Every row comes from one small tree of marks. The marks that hang from a mark follow it in brackets, in the order of their numbers. Every link used is in the known rows. Which tree was each row made from?
Known rows
Z518(Z501(Z26) Z717(Z149)): [-0.58 -3.81 -0.91 -1.07 -4.16 -2.60  2.42 -1.68 -0.81  1.74  1.27  0.72
  0.29 -1.00  1.18 -2.23 -1.79 -4.34  0.44  1.69  0.34 -3.37 -0.37  2.36
  0.24]
Z501(Z149 Z518(Z708 Z717)): [ 0.97 -2.74  0.48 -3.06 -1.75 -2.39 -1.50 -0.95  1.64  2.09  1.07  0.18
  0.15  0.18  0.37 -1.01 -0.54 -0.74 -1.83 -0.91 -0.29 -3.60  2.05  2.34
 -1.17]
Z777(Z149(Z501 Z717)): [ 0.95 -0.91  2.81 -0.77 -1.17 -0.61 -4.65 -0.23 -1.80  1.92  1.59  1.09
  2.63  0.06 -0.95 -2.29 -3.78  2.27 -0.41 -0.03  3.97 -3.52  1.55  1.22
  0.03]
Z518(Z501 Z717): [-0.25 -3.76 -0.26 -0.92 -4.04 -0.59  1.43 -1.05  1.83  2.29  1.31  0.06
  0.16 -0.15 -0.29 -1.90 -2.05 -2.01  0.50  0.97  1.90 -1.47  0.27  3.22
 -0.14]
Z717(Z149(Z501(Z26) Z708) Z518): [-1.65 -1.59 -1.67 -0.55 -2.84 -2.26 -1.72 -0.93 -5.76  1.70  0.54  1.20
  3.81 -0.87  1.23 -1.26 -3.58 -1.28  0.46  0.99  2.19 -3.51 -0.09  0.51
 -0.46]
Z717(Z518(Z501 Z708)): [-2.50 -3.89 -0.84 -0.82 -2.53 -0.50 -1.88 -0.64  1.16  1.25  0.55  0.06
 -0.59 -0.58 -1.88 -0.86 -2.38 -1.77  0.55  0.39 -0.48 -0.83  0.18  3.37
 -0.95]
Z717(Z518(Z708(Z149))): [-1.58 -2.09  0.61 -1.73 -2.42 -1.60 -3.97 -1.61  0.00  0.73  0.85 -0.39
  1.46  1.28 -0.96 -0.45 -2.62 -0.20  0.36 -1.12  0.35 -1.70  1.45  3.24
 -1.48]
Z777(Z149(Z501 Z717(Z518))): [ 0.41 -1.44  2.19 -0.74 -0.17 -1.02 -6.68  0.03 -3.18  1.85  1.32  1.23
  1.86 -0.36 -1.18 -1.83 -4.37  2.96 -0.18  0.48  3.17 -3.99  0.65  1.28
 -0.29]
Z149(Z501): [-0.11 -1.79  1.34 -0.25 -3.13 -0.25 -1.99 -0.68 -0.43  2.77  1.42  0.08
  3.65  0.62 -0.33 -1.99 -3.22 -0.70  1.18 -0.17  3.88 -1.35  1.83  1.63
 -0.51]
Z149(Z501 Z717): [ 0.80 -1.45  2.24 -0.61 -1.74 -0.95 -3.84 -0.64 -0.57  3.03  2.00  0.67
  3.20  0.41 -0.52 -2.05 -2.95  2.37  0.68 -0.05  3.10 -1.82  1.21  0.73
 -0.05]
Z518(Z501 Z708(Z149)): [-1.18 -2.57  0.70 -1.28 -4.75 -0.44 -0.70 -1.35  2.14  0.75  1.28 -0.24
  0.57  0.84 -1.08 -1.36 -0.79 -1.97  0.81 -0.61 -0.17 -1.29  1.04  3.29
 -0.68]
Z717(Z149 Z518(Z708)): [-3.18 -2.60 -0.85 -1.49 -1.31 -2.41 -2.45 -1.64 -0.98  0.38  0.39  0.38
  1.74  1.26 -0.22 -0.71 -3.21 -1.69 -0.11 -0.21 -0.14 -1.99  0.65  3.57
 -1.16]
Z777(Z149): [-0.23 -1.32  1.55 -0.80 -1.60 -0.65 -1.51 -0.98  0.26  1.47  0.68  0.02
  3.12 -0.22 -0.87 -1.84 -4.06 -1.62 -0.43  0.00  3.92 -1.85  3.11  2.86
 -0.67]
Z26(Z501(Z149(Z717(Z518)))): [ 1.13 -2.04  1.05 -0.75  1.19 -3.71  0.02 -0.48 -0.49  2.09  0.83 -0.17
  2.74 -1.41 -1.13 -1.18 -2.70 -1.44 -0.54  0.53  1.81 -2.59  1.94  1.47
 -1.00]
Z777(Z149(Z717)): [ 0.53 -1.00  2.51 -1.19 -0.48 -1.61 -3.15 -0.82  0.12  1.41  1.18  0.56
  2.48 -0.50 -1.15 -1.97 -3.85  1.26 -1.00  0.18  3.37 -1.92  2.64  2.28
 -0.19]
Z26(Z501(Z149 Z518(Z717))): [ 2.46 -2.45  0.30 -1.59 -0.54 -3.40  1.46 -0.53  0.57  3.16  0.85 -0.37
  2.25 -0.98 -0.43 -1.19 -1.42 -1.95 -1.10  0.35  2.24 -4.32  2.07  1.98
 -0.47]
Z149(Z501(Z26) Z708 Z717): [ 1.15 -0.83  1.07 -0.72 -3.63 -1.03 -1.92 -0.62 -2.36  3.10  1.51  1.26
  3.48 -1.91  0.44 -1.85 -2.45  2.49 -0.16  0.50  3.27 -2.09  1.00 -0.55
  0.25]
Z149(Z708): [-0.92 -0.94 -0.54 -1.07 -3.18 -0.58  1.05 -1.12  0.76  2.06  0.41 -0.07
  4.35 -0.32  0.00 -1.07 -3.22 -0.75 -0.32 -0.18  4.19  1.15  2.51  2.29
 -0.74]
Z777(Z149(Z708)): [-0.58 -0.53  0.44 -1.17 -2.48 -0.49 -0.01 -0.75 -0.56  1.40  0.14  0.52
  3.72 -0.55 -0.38 -1.39 -3.79 -0.53 -1.10  0.01  4.74 -0.96  2.83  2.48
 -0.61]
Z149(Z708 Z717(Z518)): [-0.89 -1.18 -0.33 -1.31 -0.99 -1.88 -3.13 -0.75 -1.02  1.96  0.61  0.65
  3.16 -0.86 -0.88 -0.70 -3.56  2.64 -0.68  0.41  2.53  0.08  1.04  1.35
 -0.71]
Z518(Z708(Z149)): [-0.93 -1.44  1.57 -1.98 -3.91 -0.93 -1.62 -1.95  1.77  0.85  1.21 -0.48
  2.17  1.87 -0.63 -0.96 -1.67 -0.53  0.18 -1.56  1.09 -1.47  2.29  3.44
 -1.16]
Z149(Z708(Z518)): [ 0.04 -1.68  0.03 -1.49 -3.48 -1.16  0.21 -0.99 -0.12  2.07  0.50  0.43
  3.29 -0.54 -0.26 -0.59 -3.82 -1.76  0.29 -0.27  4.32  0.13  3.05  1.78
 -1.14]

Write each row's tree
[ 1.07 -1.41 -0.50 -1.44 -3.97 -0.39 -2.28 -0.09 -1.60  3.58  1.12  0.84
  2.74  0.19  0.34 -1.09 -2.09  2.72 -0.28  0.10  3.68 -2.82  0.24  1.06
  0.19]	Z149(Z501(Z518(Z717)) Z708)
[ 0.75 -3.77  0.68 -0.61 -4.11 -1.77  0.50 -0.91 -0.08  2.43  1.14  0.44
  0.53 -2.64 -0.97 -1.41 -3.10 -5.37  1.69  1.13  1.61 -1.99  2.29  1.07
 -0.75]	Z708(Z518(Z501(Z26)))
[-1.72 -2.79  0.30 -2.29 -3.22 -1.74  0.41 -2.18  1.16  0.87  1.12  0.51
  0.41  2.48  0.81 -1.18 -1.58 -1.20 -0.84 -0.53  0.65 -2.62  0.51  4.52
 -0.62]	Z518(Z708 Z717(Z149))
[ 0.50 -2.55  1.36 -2.03 -0.30 -3.18 -2.76 -1.26 -0.93  1.31  1.09  0.65
  0.65 -2.43  0.09 -1.44 -1.71 -1.19 -1.32  0.06 -1.06 -2.79  2.11  0.37
 -1.45]	Z501(Z26 Z149(Z717(Z518(Z708))))
[ 1.34 -0.54  0.52 -1.32 -1.93 -1.07 -4.99  0.19 -1.92  3.57  1.36  1.24
  3.70 -0.75 -0.88 -1.32 -2.54  4.74 -0.59  0.11  3.02 -2.20  0.62 -0.32
  0.35]	Z149(Z501(Z518) Z708 Z717)
[ 1.69 -0.50  2.09 -1.49 -2.47 -0.44 -4.44  0.09 -3.23  1.95  1.26  1.84
  2.41 -0.48 -0.58 -1.43 -4.05  2.46 -0.52 -0.19  4.83 -3.31  1.67  0.58
 -0.24]	Z777(Z149(Z501 Z708(Z518) Z717))
[ 1.52 -3.15  0.73 -1.60 -3.84 -1.14 -3.68 -0.74 -0.83  3.57  1.70  0.79
  0.01 -0.77  0.04 -1.32 -1.13  0.93 -0.28  0.12  0.63 -5.32  0.32  1.26
  0.14]	Z149(Z501(Z26 Z518(Z708 Z717)))
[ 0.81 -1.77 -1.15 -1.26 -1.80 -3.42  1.84 -0.83 -0.89  2.81  0.58  0.25
  3.12 -0.14 -0.36 -0.71 -2.17 -0.59 -1.12  0.85  2.92 -3.70  0.66  2.78
  0.47]	Z26(Z501(Z518(Z717(Z149(Z708)))))
[ 0.22 -0.11  1.28 -1.44 -1.49 -1.12 -1.98 -0.57 -0.59  1.40  0.64  1.05
  3.31 -0.85 -0.69 -1.51 -3.66  2.15 -1.76  0.00  4.19 -1.09  2.28  1.82
 -0.18]	Z777(Z149(Z708 Z717))
[-0.28 -3.50  0.44 -1.28 -3.68 -1.35  2.24 -1.03  1.54  1.15  0.86  0.33
 -0.45 -2.52 -0.08 -1.94 -0.29 -5.41 -0.41  0.15 -1.28 -2.14  1.76  1.57
 -1.10]	Z518(Z501(Z26 Z149) Z708)
[ 0.49 -4.35  0.08 -1.47 -4.50 -3.00  1.30 -1.53 -1.52  2.00  1.35  1.05
 -0.59 -1.00  0.74 -1.55 -2.58 -5.03  1.12  1.37  0.84 -4.17  0.54  2.00
 -0.32]	Z708(Z518(Z501(Z26) Z717(Z149)))
[ 0.88 -1.51  0.65 -2.14 -3.42 -0.74 -1.05 -0.89 -1.27  1.54  0.60  1.05
  1.59 -0.11  0.23 -0.94 -3.84 -0.71 -0.94 -0.02  4.89 -2.69  2.19  2.79
 -0.74]	Z777(Z149(Z708(Z518(Z717))))
[ 1.93 -1.63  0.48 -1.79 -1.06 -3.59 -1.08 -0.80 -0.69  2.96  0.87 -0.01
  3.07 -3.25  0.31 -1.69 -2.03 -3.50 -1.00  0.48  0.61 -3.28  3.55 -0.58
 -1.00]	Z501(Z26 Z149 Z518)
[ 0.15 -2.56  1.16 -0.74 -0.80 -2.17 -3.80 -0.28 -1.97  1.43  1.03  0.94
  0.42 -3.12 -1.54 -1.90 -3.55 -0.17 -0.43  1.63  1.04 -3.65  0.78  1.23
  0.06]	Z777(Z149(Z717(Z518(Z501(Z26)))))
[-0.13 -1.48  1.66 -1.19  0.39 -1.91 -5.15 -0.57 -1.35  1.19  0.94  0.63
  1.65 -0.90 -1.44 -1.46 -4.45  1.85 -0.80  0.49  2.60 -2.67  1.74  2.14
 -0.42]	Z777(Z149(Z717(Z518)))
[ 0.73 -4.24  0.34 -1.45 -4.28 -1.31  0.18 -0.95  1.04  2.40  1.49  0.51
 -0.51 -0.30 -0.51 -1.30 -2.86 -3.17  1.20  0.75  2.18 -2.32  1.10  2.89
 -0.61]	Z708(Z518(Z501 Z717))
[ 1.68 -1.39  1.72 -2.45 -2.76 -3.22 -4.81 -1.55  0.29  2.37  1.52  0.30
  1.27 -1.39 -1.06 -0.93 -0.94  1.79 -0.86 -0.55 -1.03 -4.18  2.09  0.80
 -0.23]	Z501(Z26 Z518(Z708(Z149(Z717))))
[ 1.63 -2.32  1.91 -2.55 -4.40 -2.46 -1.96 -1.96 -0.34  1.82  1.77 -0.12
  1.54  2.11  0.52 -0.82 -2.56 -1.34  1.22 -0.83  3.06 -3.62  2.23  2.68
 -1.19]	Z708(Z149 Z518(Z717))
[-2.23 -1.28 -1.65 -0.66 -2.44 -1.71 -2.24 -0.63 -4.96  1.41  0.40  1.13
  4.20  0.76  0.83 -1.09 -3.97 -0.01  0.60  0.33  2.67 -2.16 -0.22  1.47
 -0.62]	Z717(Z149(Z501 Z708) Z518)
[-0.36 -2.02  0.31 -1.20 -2.59 -2.42 -3.00 -1.08 -2.66  2.26  1.18  1.02
  2.41 -0.30  0.29 -1.61 -2.06 -1.33 -0.03  0.18  0.06 -4.85  0.64  0.97
  0.09]	Z717(Z149(Z501(Z26 Z518(Z708))))
[ 2.57 -1.52  1.45 -1.22  1.12 -4.04 -0.30 -0.11  0.42  2.78  1.02 -0.14
  3.08 -1.93 -1.66 -1.33 -1.86 -0.52 -1.26  0.35  1.78 -3.34  2.60  0.72
 -0.30]	Z26(Z501(Z149(Z717) Z518))
[-3.56 -3.62 -1.62 -0.98 -2.13 -1.85 -1.45 -1.03 -0.86  0.23  0.41  0.63
  0.10  0.38 -0.92 -1.09 -2.67 -2.92  0.49  0.53 -1.29 -2.05 -0.60  3.48
 -0.76]	Z717(Z149 Z518(Z501 Z708))
[-0.85 -2.96 -1.78 -1.09 -4.94 -2.25  3.44 -1.49 -1.50  1.58  0.86  1.10
  0.96 -1.30  1.57 -1.84 -1.51 -3.55 -0.13  1.69  1.03 -2.56 -0.60  2.14
  0.25]	Z518(Z501(Z26) Z717(Z149(Z708)))
[ 1.66 -1.49  2.43 -1.47 -4.27 -1.49 -3.98 -1.12 -2.24  2.08  1.85  0.23
  3.16  1.58  0.04 -1.22 -3.05 -1.29  2.49 -1.13  3.52 -3.71  2.27  0.90
 -1.15]	Z708(Z149(Z501) Z518)
[-0.63 -1.87 -0.79 -0.93 -3.24 -0.82  3.01 -0.38  0.52  1.52  0.34  0.29
  2.58 -1.51  0.21 -1.86 -1.72 -4.29 -0.13  0.33  1.85  0.25  1.94  1.34
 -1.23]	Z518(Z501(Z149(Z708)))
[-2.14 -2.14 -0.58 -0.39 -1.27 -2.08 -3.32 -0.86 -4.07  1.62  0.92  0.76
  3.42  1.02  0.43 -1.55 -4.25 -1.06  1.23  0.39  1.80 -3.30 -0.09  1.73
 -0.67]	Z717(Z149(Z501) Z518)
[ 1.18 -3.17  0.31 -1.49 -1.65 -2.17  0.17 -0.81  2.32  3.09  0.91 -0.21
  0.54 -0.12 -1.95 -0.49 -1.40 -0.17 -1.07  0.20  1.49 -3.74  1.12  3.70
  0.11]	Z26(Z501(Z518(Z708 Z717)))
[-0.65 -2.48  0.87 -1.32 -3.51 -1.49 -4.96 -1.38 -2.30  1.40  1.24  0.15
  1.14  0.10 -0.19 -0.92 -2.16  0.01  0.80 -0.56  0.25 -3.90  0.62  1.69
 -1.06]	Z717(Z518(Z708(Z149(Z501(Z26)))))
[ 0.02 -1.54  0.15 -1.28 -2.36 -1.36  1.41 -0.26  0.36  1.42  0.84  0.68
  2.29 -1.63 -0.05 -2.01 -1.56 -1.72 -0.73  0.37  1.34 -0.13  1.38  0.69
 -0.73]	Z518(Z501(Z149(Z708 Z717)))
[ 0.94 -1.03  0.03 -0.77 -1.49 -2.38  4.20 -0.59  0.17  1.98  0.21 -0.39
  4.42 -1.20 -0.17 -1.22 -2.04 -3.35 -0.82  0.10  3.90 -0.86  2.90  1.77
 -1.00]	Z26(Z501(Z149(Z708)))
[ 1.27 -1.10  2.65 -1.61 -1.09 -0.79 -7.18  0.09 -1.35  2.03  1.53  1.33
  0.94 -0.33 -1.77 -1.60 -2.64  4.04 -1.30 -0.44  1.58 -4.80  1.07  1.32
  0.23]	Z777(Z149(Z501(Z518(Z708)) Z717))
[ 1.17 -0.66  1.67 -1.18 -3.23 -1.70 -4.65 -0.68 -1.84  2.87  1.60 -0.09
  4.29  0.94 -0.34 -1.45 -2.44  1.14  1.17 -0.80  2.54 -3.80  1.53  0.73
 -0.28]	Z708(Z149(Z501(Z518)))
[-1.20 -4.42 -0.09 -1.54 -4.58  0.12  0.78 -1.21  3.17  1.49  1.39  0.35
 -1.81  0.66 -0.60 -1.42 -0.88 -1.44 -0.09  0.13  0.06 -1.65 -0.17  4.37
 -0.32]	Z518(Z501 Z708 Z717)
[-0.54 -1.60  0.68 -0.39 -2.90 -2.24 -0.59 -1.43 -3.25  2.11  1.23  0.66
  3.92 -0.16  1.23 -2.30 -3.15 -3.03  1.00  0.64  2.38 -3.67  1.19  0.91
 -0.11]	Z717(Z149(Z501(Z26)))
[ 0.16 -2.52  1.61 -1.42 -4.70 -1.84 -1.83 -1.60  1.18  0.97  1.62  0.44
 -0.46 -1.13 -1.02 -1.67 -0.26 -0.61  0.32 -0.11 -1.49 -2.88  0.61  1.73
 -0.10]	Z518(Z501(Z26) Z708(Z149(Z717)))
[ 1.69 -2.20  0.27 -2.54 -1.26 -2.85 -1.13 -0.75  0.43  2.67  1.06 -0.01
  1.86 -0.49  0.65 -1.43 -1.66 -1.18 -1.22 -0.21  1.28 -3.47  2.39  1.36
 -1.02]	Z501(Z149 Z518(Z717))
[ 1.44 -2.59  1.38 -1.20 -5.27 -2.57 -0.50 -1.41 -1.05  1.92  1.37  0.14
  1.28 -1.33 -0.39 -1.32 -2.32 -4.58  2.06  0.39  1.28 -3.38  2.16  0.91
 -0.84]	Z708(Z149 Z518(Z501(Z26)))
[-0.24 -2.34  1.38 -2.69 -4.60 -1.18 -1.24 -2.31  2.09  1.16  1.61 -0.23
  0.48  2.77  0.45 -0.92 -0.80  0.63 -0.30 -1.50  1.03 -2.93  1.25  4.26
 -1.00]	Z518(Z708(Z149) Z717)
[ 0.71 -1.21  0.43 -2.05 -2.60 -1.87  1.15 -0.85 -0.52  1.50  0.44  0.39
  3.44 -0.78  0.84 -1.09 -2.76 -3.56 -0.35 -0.60  3.37 -0.40  3.69  0.86
 -2.07]	Z501(Z149(Z708(Z518)))
[ 2.25 -1.70 -0.58 -1.70 -1.30 -2.98  2.47 -0.30 -0.11  2.90  0.36  0.02
  2.88 -1.42 -0.11 -0.83 -1.23 -1.31 -1.64  0.36  2.91 -3.71  1.78  1.67
 -0.36]	Z26(Z501(Z149(Z708) Z518(Z717)))
